Known rows, with every step that occurs:
z -> v -> c -> k: [ -1  -4   5 -17 -70  -8  -3   4   0 -11  18   4  10   6  25  12  10  -7
 -17   5  -3  30  18]
s -> x: [ -4   6  16 -26   7  17   5   0   4  -5  17 -31  11  12  26  11   4  -8
  -9   1   8  34  15]
u -> v -> c -> k -> x -> s: [ 25  -7  22 -31  13  -3  35   2  -7 -13  18  17   6 -18  11   8  -9  -8
  -6   7  -7  35  17]
r -> k -> x -> v: [ 23  11  18 -25 -57   1   5  -5   2   3  22   5  11  14  27   4 -44  -9
 -12   4   6  42  16]
x -> k: [  4   3  13 -15 -12   4   5  -1   4 -16  18 -22  10  10  24   5 -40  -9
 -14   6   8  35  25]
v -> x -> k -> c: [-46   3  15 -16 -27  12   8   0   0 -13  16  -9   9   4  39   6 -63  -6
 -19   6   3  21  17]
z -> v -> x: [-56  -4  11 -21 -67  17  -2   4   5 -17  17   1   9  12  28  10  10  -6
 -22   2   2  42  11]
z -> v -> c -> k -> r: [  5  -6   8  -2 -74  -1  -4   6  -2  20  18   7   8   8  21  13  -2  -5
 -14  13  -4  30  18]
u -> v -> c: [ -1  -3  40 -27 -50  16  39   1   1 -11  17  11   7 -13  13   6  -2  -9
  -6   6 -10  22  19]
c -> s -> x -> v: [  9  11   4 -21   1   9   5   0   0   2  20  -5  13  14  19  18   4 -14
 -21   1   2  45  24]
u -> v: [-12  -2  29 -28 -35  17  33   0   3 -16  18  -1   8  -6   6   4  -1 -10
 -10   6   4  41  19]
r -> k -> c -> v -> x: [-63   6  -2 -23 -51   5  -1  -4  -3 -14  22  13   8   4  40   8 -36  -4
 -17   3  -3  29  10]
k -> c: [-13   7  21 -16 -16  24   3   3   3 -12  17 -24  10   8  33   6 -19  -7
 -17   8   6  24  19]
h -> c -> s -> x: [ -7   4  37 -22  39  14   3  -6   0  -3  19 -28  14   9  34  12  -4 -11
 -28  -3   2  33  19]
h -> c -> s -> x -> k -> r: [ 14   0  36  -4  38   9   3  -6  -3  26  20 -24  12  11  28  14 -57 -10
 -25   6   1  31  24]
v -> x -> s -> c -> k -> r: [-47  -1  42  -2  51  -3   7   5  -8  18  18  -7   7   7  27   8   6  -5
 -16  16  13  50  18]
z -> v: [ -7  -2  13 -18 -54  18  -8   5   7 -17  18 -11  11  15  20   9  13  -7
 -19   4   7  43  18]
r -> k -> x: [  7   5  15 -29 -13   1   5  -6   3  -7  21 -20   9  12  32   3 -34  -8
 -11   2   8  37  11]
v -> c -> s: [ -1   3  12 -15   7   7  10   1   1 -12  19 -12   9   2  32  14  12 -13
 -19   4 -10  23  23]
c -> k: [-16   3  -4 -17 -14  -9   4   2   1 -14  17 -23   9  10  24   7   1  -8
 -16   7  12  44  19]
v -> c -> k -> r: [  3   1   9  -2 -33  -3   9   4  -2  23  17  -9   7   5  28  10 -12  -6
  -8  16  -3  24  19]
u -> v -> c -> s -> x: [  4  -2  23 -34   8   8  37  -2  -3  -5  20   6   9 -12  12  17  10 -14
 -12  -1 -14  26  18]
c -> k -> r: [ -9   2  -1  -3 -17  -2   5   4  -1  18  17 -20   8  11  20   9 -12  -7
 -13  15  11  43  20]
s -> c: [-16   5  61 -17   7  18   4   0   1 -15  17 -24  11  11  30   4  15  -8
 -18   6  14  39  18]
x -> s: [  5   3  17 -16  48  15   4   5   5 -14  18 -26   9   8  22   5  10  -7
 -11   8   7  41  26]
v -> c -> s -> x -> k -> r: [ 27   1  11  -5  27   3   7  -1  -3  25  21 -14   9   7  26  21 -39 -11
 -12   7 -10  19  24]
z -> v -> x -> k -> c -> s: [-45  -4  -2 -14 -31   4  -6   1  -2 -19  21   5  11   8  32  15 -43  -9
 -36   2  -3  34  19]

Rows:
[ 21   2   8 -20  31  -4   8  -3  -2  -5  20 -16  11   4  30  18 -28 -13
 -15  -2 -10  19  24] : v -> c -> s -> x -> k
[ 24   8  13  -7 -55  -1   9   3  -5  42  18  12   9  10  21  15 -20  -7
  -5  13  -4  27  20] : s -> x -> v -> c -> k -> r
[ 12  12  20 -23 -36  18   5   1   3   5  18  -6  12  15  21  11  -6  -9
  -9   3   6  39  20] : s -> x -> v
[  3  -4   9 -16 -33   8  -3   4   3 -15  21   1  11   6  26  17  22 -11
 -26   2 -12  29  21] : z -> v -> c -> s
[ -4   4  43 -22   8   0   3  -1  -7 -17  17 -18  12  10  32   6   1  -8
 -20   5  18  47  10] : s -> c -> k -> x
[ -5   6   1 -24  44   8   4  -1   2  -9  19 -31  12  12  25  17  14 -13
 -19  -1   4  40  19] : c -> s -> x
[  0   6   3 -13 -34  16  -7   1  -2 -27  19   0  10   6  28   9 -52  -4
 -17   8   0  29  23] : x -> k -> c -> v
[-56  -6  51 -27  34  -9  37   0  -9 -15  18  15   7 -12  12   5  15  -8
 -16   7  10  55  18] : u -> v -> x -> s -> c -> k
[-61  -3  26 -32 -48  16  39   0   1 -15  17  12   6  -8  14   6  -4  -9
 -12   5   1  41  13] : u -> v -> x
[-45   1  41  -3 -30  16  -2   1  -7   2  19  15   9  10  30  11 -32  -4
 -15  13   4  44  15] : s -> c -> v -> x -> k -> r
[-48   3   1 -14  10   3   8  -1  -3 -16  19  -9   9   4  38  13 -53 -11
 -31   5  -1  28  20] : v -> x -> k -> c -> s
[ 25  -5  23 -16   6   3  35  -2  -6  25  21   9   7 -10   6  19 -43 -12
  -8   8 -14  24  24] : u -> v -> c -> s -> x -> k -> r
[ 10  15   5 -23  -3  -6   0  -6  -3  15  24  -2  12  12  28  13 -41 -12
 -22   1   0  32  23] : r -> k -> c -> s -> x -> v
[  6   4  11 -23  28   8   7  -1  -1  -3  19 -19  11   5  32  19  14 -12
 -15  -1 -10  21  18] : v -> c -> s -> x
[-11   8  16 -20 -17   1   3  -5   2  -2  21 -23   9   9  35   2 -43  -7
 -15   6   5  24  18] : r -> k -> c
[ 22   3  15 -25  49  -1   2  -3   3  -7  22 -21   8   8  29   3 -27  -7
  -9   4   7  42  17] : r -> k -> x -> s
[ 18   9  11 -21 -51  -8   9   0  -3  10  17   9  12   7  25  13  -8  -9
  -9   4  -4  26  20] : s -> x -> v -> c -> k
[-20   5  41 -16   6  -8   3  -1  -4 -15  17 -22  11  11  28   5  14  -8
 -20   6  18  46  18] : s -> c -> k
[ -7   8   6 -22  41  16   1   0  -1  -6  19 -29  11   9  31  17  -8 -11
 -23   1   2  27  18] : k -> c -> s -> x
[-66   4  42 -20 -27  21   0   1  -4 -27  18  11  10   8  36   9  21  -6
 -18   4   5  45  10] : s -> c -> v -> x
[ 17   4  59 -25  68   1   2  -5  -2  -8  23 -20  10   9  31   2 -13  -7
 -12   4  13  45  16] : r -> k -> x -> s -> c
[  9   4  -3 -20  46  -3   2  -3   0 -11  20 -29  12  12  23  17 -28 -13
 -19  -1   5  38  24] : c -> s -> x -> k
[-49   1  58 -18  56  16   9   3  -1 -14  18 -12   9   6  33   5  21  -7
 -16   6  10  43  18] : v -> x -> s -> c
[ 14   9  15 -13 -36   7   9   2   1  -2  20  13  11   6  27  14   2 -14
 -21   7 -12  28  27] : x -> v -> c -> s
[-11   1  36  -1 -23   3   3  -1  -3  23  17 -18  10   9  29   4 -30  -5
 -21  14   9  36  20] : h -> c -> k -> r
[-46   0  -3 -18  14  18   1   6   1 -27  18   8   7   4  28  11  15  -5
 -12   6  -3  48  17] : c -> v -> x -> s
[-13   8   2 -18  20  -8   2  -5   0  -4  23 -21   9   8  34   9 -33 -12
 -25   4   2  30  22] : r -> k -> c -> s
[ -6   8   1 -26  41  -7   0  -7  -2   5  24 -28  11  10  33  14 -31 -11
 -22  -1   2  27  18] : r -> k -> c -> s -> x
[ 21  10  23 -21 -56  25   4   3   2  -7  18   4  11  14  25   6 -20  -9
 -15   7   5  42  16] : k -> x -> v
[ 31  -7   7 -20  -6  -2  -4   6  -2 -15  19   7  10   2  26  12   5  -5
 -16   5  -5  36  15] : z -> v -> c -> k -> x -> s
[ 23  10  30 -22 -51  18  10   2   2   9  18   6  12   9  27  13  -7  -9
  -6   3  -8  20  20] : s -> x -> v -> c
